What can hang from each mark
Q_544: Q_158 Q_286
Q_158: Q_210 Q_286 Q_994
Q_831: Q_544
Q_994: Q_158 Q_544
Q_332: Q_544
Q_94: Q_158
Q_286: Q_544 Q_831
Q_210: Q_158 Q_994

Every row comes from one small tree of marks. Brackets hold a mark, then the marks that hang from it, in the order of their numbers. Every link used is in the known rows. Which tree was each row made from?
Known rows
(Q_994 (Q_544 Q_158 (Q_286 Q_831))): [ 0.649  0.858  2.320  0.722  2.407  3.428  0.816 -0.226 -1.877  3.180
 -1.053 -1.933 -2.360 -1.578 -1.633  1.900  0.712 -1.614 -0.110 -2.157
 -2.199  0.280]
(Q_94 (Q_158 (Q_286 Q_544 Q_831) Q_994)): [-0.742  1.872 -1.039 -1.437  3.688 -1.310 -2.284  0.756 -2.889  2.405
 -0.712  1.228 -4.722 -0.161  0.151  1.541  3.085 -2.702  0.196  2.356
 -0.467 -1.270]
(Q_332 (Q_544 (Q_158 (Q_210 Q_994) Q_286))): [-0.994 -0.081  3.291  2.123 -1.404  2.374 -7.393  1.963 -1.734  0.181
 -0.664  1.482 -0.728  0.352 -5.003  0.461 -1.614 -0.151 -0.974  2.334
  1.303 -4.105]
(Q_831 (Q_544 Q_158)): [-1.304  0.027  1.928  1.142  0.403  3.189 -1.019 -0.144  1.157  1.316
  0.758 -0.660 -0.144 -2.297 -1.315  0.391 -0.268 -0.305 -0.712 -0.639
 -0.896  1.610]
(Q_286 Q_544): [-0.254  0.298 -0.866 -1.515 -0.091 -0.060 -0.389 -0.087 -0.417 -0.143
  1.900  0.682  1.325 -2.040  0.510  0.318  1.333 -0.280 -0.004  0.315
 -0.636 -0.531]
(Q_994 (Q_158 Q_210)): [ 0.444 -1.325  1.010  1.326 -3.362  0.305  1.139  2.206 -0.556  0.602
 -0.846  0.605  2.776  1.913 -1.396 -0.070  0.833  0.133  0.002 -0.880
  0.362 -1.680]
(Q_210 (Q_994 Q_158)): [-0.296 -0.011  0.532  0.087 -3.169 -2.027 -0.687  2.162 -1.442 -0.228
  0.090  1.167  3.713  1.970  0.260 -1.063  1.819  0.203  0.220  0.048
 -1.448 -2.665]
(Q_286 (Q_544 Q_158) Q_831): [ 0.687  0.687 -0.064 -1.255  2.869  2.929 -1.756 -0.862 -2.870  1.737
  0.529  1.953 -1.821 -3.558  0.370  0.981  1.340 -2.341  0.002 -0.359
 -1.041 -1.337]
(Q_94 (Q_158 Q_210 Q_286)): [-0.967 -0.297  0.507  0.993  0.742  0.871 -1.130  1.603 -2.292  1.306
 -2.021  0.124 -3.114  0.184 -4.107  1.275 -1.142 -0.174 -0.718  0.801
  1.706 -1.514]
(Q_286 Q_831): [ 0.795  0.400  0.491  0.338  1.389  0.515 -1.250 -0.597 -2.558  0.289
 -1.791  0.365 -1.840 -0.111  1.718  0.045  1.043 -1.709  0.581  0.796
 -0.345 -0.519]
(Q_332 (Q_544 (Q_286 Q_831))): [ 1.537 -0.188  1.471  1.710  2.452  1.613 -2.761  0.604 -3.503  2.532
 -0.487 -0.778  0.452  1.030  1.903  1.187 -0.948 -1.605 -0.804  0.942
 -1.378 -0.214]
(Q_831 (Q_544 Q_286)): [-0.477 -0.366  1.851  2.521 -0.460  2.062  0.120  1.421 -0.131  1.451
  0.565 -2.332  1.366 -0.247  0.471  0.790  0.683 -0.104 -1.207 -0.213
 -1.798  2.155]
(Q_286 (Q_831 (Q_544 (Q_158 Q_210 Q_994)))): [-0.730  0.004  3.580  2.813  0.861  3.537 -2.246  0.378  0.503  1.997
 -1.942  0.528 -3.811  0.638 -1.458  1.059  3.137 -2.828  0.962  1.046
  0.332 -0.150]
(Q_831 (Q_544 (Q_158 Q_210 Q_994) Q_286)): [-0.594 -0.617  3.374  3.899  0.025  4.009  0.267  2.543  1.514  3.606
  0.144 -0.576 -1.995  1.439 -3.430  1.847  2.228 -1.135 -0.829 -0.713
 -0.414  0.731]
(Q_332 Q_544): [-0.243 -0.279  0.844  0.204  0.479  0.068 -2.678 -0.340  0.271  0.573
  1.329 -0.416  2.127  0.423  0.447  0.242 -2.170  0.194 -0.183  1.049
  0.014  0.407]
(Q_286 (Q_831 (Q_544 (Q_158 Q_210)))): [-0.567 -0.474  3.499  2.727  0.279  5.106 -2.678 -0.219 -1.567  1.471
 -2.039  0.144 -2.413 -1.824 -1.563  0.970  0.998 -1.937  0.179  0.230
  0.306 -0.294]
(Q_831 Q_544): [-1.362  0.046  1.714  1.298 -0.978  0.857 -1.074 -0.280  1.208 -0.258
  0.483 -1.560  1.247 -1.049  0.578 -0.063  0.646  0.200 -0.086  0.706
 -0.635  1.968]
(Q_831 (Q_544 (Q_158 Q_210 Q_286))): [-1.531 -0.103  3.389  3.207 -1.205  4.395 -3.520  1.292  0.272  0.546
 -1.435 -0.575 -2.184 -1.924 -4.407  0.878 -0.151 -0.146 -1.403  1.029
  1.262 -0.334]
(Q_831 (Q_544 (Q_158 (Q_210 Q_994)) Q_286)): [-1.059 -0.793  3.992  3.621 -1.911  4.341 -2.441  2.717 -1.494  1.917
 -0.114 -0.113 -0.283 -0.157 -3.849  1.101  1.469 -0.501 -0.827 -0.494
 -1.277 -1.513]
(Q_210 (Q_158 (Q_286 Q_831)) Q_994): [ 0.084  1.157  2.325  0.713 -0.954 -1.086 -5.818  0.468 -2.735 -1.326
 -3.868  2.100 -2.791  1.470 -0.082 -2.062  4.024 -1.779 -1.309  1.765
 -0.769 -5.047]
(Q_94 (Q_158 Q_210 Q_994)): [-0.974 -0.460  0.510  0.238  1.523 -0.392  1.171  1.534  0.170  2.418
 -0.593  0.918 -3.516  2.840 -2.591  1.337  1.220 -1.037  1.093 -0.003
  1.023 -0.521]
(Q_994 (Q_544 Q_158 Q_286)): [-0.013  0.446  1.855  0.393  1.154  2.835  1.952  0.387  0.602  2.939
  0.863 -2.386 -0.686 -1.437 -3.320  1.801 -0.218 -0.006 -0.611 -3.008
 -1.960  1.054]
(Q_158 Q_210 (Q_286 Q_831) (Q_994 Q_544)): [-0.895  1.350  3.501  1.632 -1.207 -0.023 -2.498  0.327  0.576 -0.438
 -3.763 -1.415 -4.456  1.932 -2.947  1.295  3.767 -1.936  1.537  2.387
  1.161 -1.518]
(Q_994 (Q_158 Q_286)): [ 0.172  0.366 -0.053  0.769 -2.054 -0.991 -0.718  2.234 -0.988  0.411
 -1.093 -0.116  2.110  1.156 -0.906 -0.424  0.138  0.351 -1.305  0.419
 -0.168 -1.306]
(Q_332 (Q_544 (Q_158 Q_994) (Q_286 Q_831))): [ 1.314  0.302  1.706  1.845  4.217  2.564 -2.433  0.977 -1.542  5.010
  0.203  0.545 -2.403  2.007 -0.046  1.889  0.286 -2.675 -0.687  0.304
 -1.436 -0.262]
(Q_94 (Q_158 Q_286)): [-1.001  0.733 -0.770 -0.248  2.153 -0.449 -0.808  0.962 -1.996  1.618
 -1.152 -0.286 -2.723 -0.298 -1.946  0.886 -1.481  0.017 -0.940  0.696
  0.372 -0.329]

Which tree is each row?
[-1.193  1.247  4.218  1.418 -2.951  0.330 -4.932  0.468 -2.606 -2.170
 -3.983 -1.059 -2.314  0.235 -3.233  0.404  3.005 -1.149  1.370  2.514
  0.308 -3.818]	(Q_158 (Q_210 (Q_994 Q_544)) (Q_286 Q_831))
[ 1.616 -1.184  2.803  2.991  2.546  5.189 -3.114  1.225 -3.880  3.885
 -1.077  0.473 -1.719  0.211 -1.885  2.150 -1.629 -2.004 -0.967 -0.263
 -0.175 -1.619]	(Q_332 (Q_544 (Q_158 Q_210) (Q_286 Q_831)))
[ 0.345  1.415 -0.176 -0.359  0.801  0.613 -3.732  0.072 -3.384 -0.411
 -1.123  0.715 -1.950 -2.381  0.972  0.572  2.198 -1.764 -0.524  2.531
 -0.218 -1.866]	(Q_158 (Q_286 Q_544 Q_831))
[-1.206  2.231  3.313  0.107  0.000  1.261 -4.828 -0.381 -2.145 -0.122
 -2.383 -0.655 -3.454 -1.665 -3.260  0.522  1.559 -1.424  0.515  0.936
 -1.138 -2.812]	(Q_210 (Q_994 (Q_544 (Q_158 (Q_286 Q_831)))))
[-1.272 -0.554  1.023  0.031 -0.460  0.070 -1.408  1.594 -2.805  0.833
 -0.897  1.345 -1.485  1.136 -3.096  0.664  0.409 -0.197  0.916  0.130
  0.305 -2.991]	(Q_94 (Q_158 (Q_210 Q_994)))
[-0.952  0.231  3.550  3.639 -1.493  2.853 -4.652  0.697 -2.097 -0.838
 -3.653 -0.987 -2.299 -0.572 -0.928  0.555  1.723 -1.558 -0.223  3.082
  1.187 -0.849]	(Q_158 Q_210 (Q_286 (Q_831 Q_544)))
[-1.643  0.111  1.327  0.908 -0.729 -0.327 -3.521  2.504 -3.408  0.253
 -2.091  1.037 -2.819  1.206 -4.423  0.662  0.043 -0.105 -0.277  1.573
  0.961 -3.705]	(Q_94 (Q_158 (Q_210 Q_994) Q_286))
[-0.500 -0.275  3.259  3.602 -3.293  1.886 -3.159  2.172 -2.555  0.130
 -3.621 -0.978  1.069  0.557 -0.315  0.008  2.202 -1.254 -0.447  2.098
  0.130 -1.329]	(Q_994 (Q_158 Q_210 (Q_286 (Q_831 Q_544))))
[ 0.130  1.519  0.785 -0.680  0.768 -1.553 -3.520  0.404  0.062  0.402
 -1.835  2.356 -3.412  1.106  0.691 -0.822  6.030 -2.884 -1.188  1.984
 -0.618 -3.247]	(Q_210 (Q_158 (Q_286 Q_544 Q_831) Q_994))
[-0.035  0.252  4.046  2.012 -2.195  1.257 -1.847  1.253 -3.257  0.111
 -2.575 -1.566 -1.150  1.052 -2.163  1.353  3.341 -1.314  1.454  0.113
 -1.460 -2.662]	(Q_158 (Q_210 (Q_994 (Q_544 (Q_286 Q_831)))))
[-0.336 -0.221  2.040  2.406  1.092  4.172  0.213  1.339 -0.132  3.126
  1.030 -1.447 -0.106 -1.568 -1.436  1.301 -0.302 -0.475 -1.686 -1.508
 -1.857  1.777]	(Q_831 (Q_544 Q_158 Q_286))
[-0.574  0.057  2.423  2.288  0.595  2.137 -4.809  1.703  1.198  2.124
 -0.395  1.016 -2.476  2.095 -4.820  1.321 -0.849 -0.934 -0.791  2.150
  1.973 -1.802]	(Q_332 (Q_544 (Q_158 Q_210 Q_286 Q_994)))
[-0.290 -1.195  3.128  3.708 -0.373  5.304 -0.231  2.148 -0.570  2.890
 -0.048 -1.108 -0.721 -0.966 -3.263  1.761  0.107 -0.333 -1.320 -1.367
 -0.574  0.892]	(Q_831 (Q_544 (Q_158 Q_210) Q_286))
[-0.492  0.788  1.964  2.333 -1.589  0.466 -3.007  1.367 -2.086  0.412
 -2.413 -1.394  1.497 -0.040  1.451 -0.249  1.853 -1.323 -0.703  1.936
 -1.172 -0.045]	(Q_994 (Q_158 (Q_286 (Q_831 Q_544))))
[-1.004  1.199  3.124  2.144 -0.064 -0.542 -4.207  0.136  1.467  0.085
 -3.218  0.066 -3.178  2.256  0.872 -1.283  5.297 -2.551 -1.244  2.402
 -0.712 -0.987]	(Q_210 (Q_158 (Q_286 (Q_831 Q_544)) Q_994))
[ 0.229  1.421  1.821  1.280  3.502  1.220 -5.798  0.285 -0.774  2.587
 -1.195  0.973 -3.783  1.209 -1.182  1.032 -0.125 -2.617 -0.661  2.701
  0.440 -1.259]	(Q_332 (Q_544 (Q_158 (Q_286 Q_831) Q_994)))
[-1.212  0.711  3.601  3.685 -1.089  1.279 -4.368  1.273 -0.212 -0.044
 -3.489 -0.656 -3.957  1.793 -1.040  0.689  3.912 -2.185  0.549  3.840
  1.191 -0.592]	(Q_158 Q_210 (Q_286 (Q_831 Q_544)) Q_994)
[-0.644  0.769  0.916  0.713 -3.575 -2.063 -2.860  3.042 -2.094 -0.626
 -1.078  0.716  2.243  1.760 -1.109 -1.075  1.446  0.499 -0.842  1.393
 -0.870 -3.464]	(Q_210 (Q_994 (Q_158 Q_286)))
[-0.199 -0.419  1.555  1.310  0.384  1.919 -0.184  1.275  1.444  2.064
 -0.412  1.846 -3.478  1.716 -3.790  0.944  1.465 -1.105  0.308 -0.462
  1.269 -1.409]	(Q_544 (Q_158 Q_210 Q_994))
[ 0.044  1.384  0.567 -0.408 -2.335 -1.595 -4.559  2.331 -4.862 -0.568
 -0.918  1.992  1.840 -0.397  1.054 -0.513  3.965 -1.445 -0.092  2.532
 -1.869 -4.659]	(Q_210 (Q_994 (Q_158 (Q_286 Q_544 Q_831))))
[-0.838  1.560 -0.499 -0.625 -0.278 -1.646 -2.214  1.358  0.989  0.040
  0.943  0.947 -1.611  0.202 -0.883  0.549  3.210 -0.908 -0.464  2.404
  0.034 -1.089]	(Q_158 (Q_286 Q_544) Q_994)
[-0.687  0.674  1.801  0.438 -2.181 -1.726 -4.622  1.319 -0.250 -1.691
 -2.093  1.599 -1.044  1.755 -1.852 -2.188  2.799 -0.097 -1.815  1.221
 -0.564 -4.432]	(Q_210 (Q_158 Q_286) Q_994)
[ 0.233 -1.062  3.240  2.624 -0.257  3.541 -4.004  2.594 -2.589  2.505
  0.707  1.127  0.705  1.359 -3.928  1.413 -1.321 -0.320 -0.939 -0.012
 -0.585 -3.260]	(Q_332 (Q_544 (Q_158 (Q_210 Q_994)) Q_286))
[ 0.459  0.894  1.772  1.203  3.107  2.867 -6.102 -0.340 -2.618  1.958
 -1.301  0.609 -2.334 -1.178 -1.030  0.948 -2.345 -1.724 -1.268  2.104
  0.333 -1.479]	(Q_332 (Q_544 (Q_158 (Q_286 Q_831))))
[ 0.989  0.256  1.999  0.757 -0.953  0.204  2.273  1.299 -2.415  2.506
 -1.347 -2.604  2.405  0.980  0.662  0.911  2.048 -0.982  0.049 -1.862
 -2.921  0.170]	(Q_994 Q_158 (Q_544 (Q_286 Q_831)))
[-0.520 -0.530  2.085  1.212 -1.470  2.446 -2.625  1.513 -1.311  0.313
 -0.686  2.273 -1.507  0.096 -4.223  0.304  0.581 -0.385  0.429 -0.303
  0.439 -3.583]	(Q_544 (Q_158 (Q_210 Q_994)))
[-1.736  0.293  3.338  3.216 -0.927  2.850 -3.204  1.860  2.439  1.100
 -1.112 -0.021 -3.516  0.643 -4.543  1.020  1.811 -0.950 -0.707  1.686
  1.393 -0.245]	(Q_831 (Q_544 (Q_158 Q_210 Q_286 Q_994)))
[-1.409  0.471 -0.064 -0.532  0.913 -0.675 -1.285  2.186 -0.836  1.862
  0.007  1.351 -3.380  0.479 -3.462  1.809  2.401 -1.156 -0.011  1.755
  1.145 -1.816]	(Q_94 (Q_158 Q_210 (Q_286 Q_544) Q_994))
[-1.174  1.143  2.896  2.343 -3.207 -0.526 -5.167  2.131 -3.167 -0.650
 -2.464 -0.280  1.870  0.875  1.250 -0.970  3.151 -1.303 -0.212  2.826
 -1.870 -2.409]	(Q_210 (Q_994 (Q_158 (Q_286 (Q_831 Q_544)))))
[-1.305  1.283 -0.730 -0.279  2.561 -2.050 -0.442  1.552 -0.223  2.386
 -0.824  0.210 -4.054  2.034 -2.096  0.973  0.672 -0.869 -0.246  1.239
  0.398 -0.239]	(Q_94 (Q_158 Q_286 Q_994))
[ 0.180  0.000  1.456  0.381 -2.356 -0.478  3.533  1.838  0.184  2.084
  0.628 -3.058  4.189  1.060 -0.955  0.826  1.073  0.652 -0.393 -2.681
 -2.748  0.728]	(Q_994 Q_158 (Q_544 Q_286))
[ 0.596 -0.253  0.920  0.033  1.198  4.184 -1.994 -0.044 -3.182  1.544
 -0.543  2.388 -2.526 -3.015 -1.606  1.357  1.831 -2.192  0.194 -0.251
  0.328 -2.546]	(Q_286 (Q_544 (Q_158 Q_210)) Q_831)
[-0.648  0.914  1.377  1.049  1.936  0.652 -4.488  0.915  1.763  2.498
  0.622  0.702 -1.986  1.330 -2.808  0.871 -1.280 -0.939 -1.128  2.023
  0.795 -0.469]	(Q_332 (Q_544 (Q_158 Q_286 Q_994)))
[-0.940  0.075  2.738  1.142 -4.658 -0.143 -0.086  1.799  0.682 -0.525
 -1.823 -2.117  2.306  0.892 -4.163  0.410  1.297  0.778 -0.005 -0.079
  0.422 -1.485]	(Q_994 (Q_158 Q_210 Q_286) Q_544)
[-0.454  0.441  2.304  1.481  1.952  3.900 -2.340 -0.837 -1.126  1.699
 -0.966 -0.419 -2.092 -2.385  0.503  0.583  0.752 -1.885  0.058  0.179
 -1.111  0.942]	(Q_286 (Q_831 (Q_544 Q_158)))
[-1.818  1.612  1.411  1.309  3.014 -0.361 -2.690  0.677 -1.243  2.134
 -2.121 -1.039 -4.613  1.011  0.245  1.091  2.322 -2.440  0.171  2.773
 -0.451  0.988]	(Q_94 (Q_158 (Q_286 (Q_831 Q_544)) Q_994))
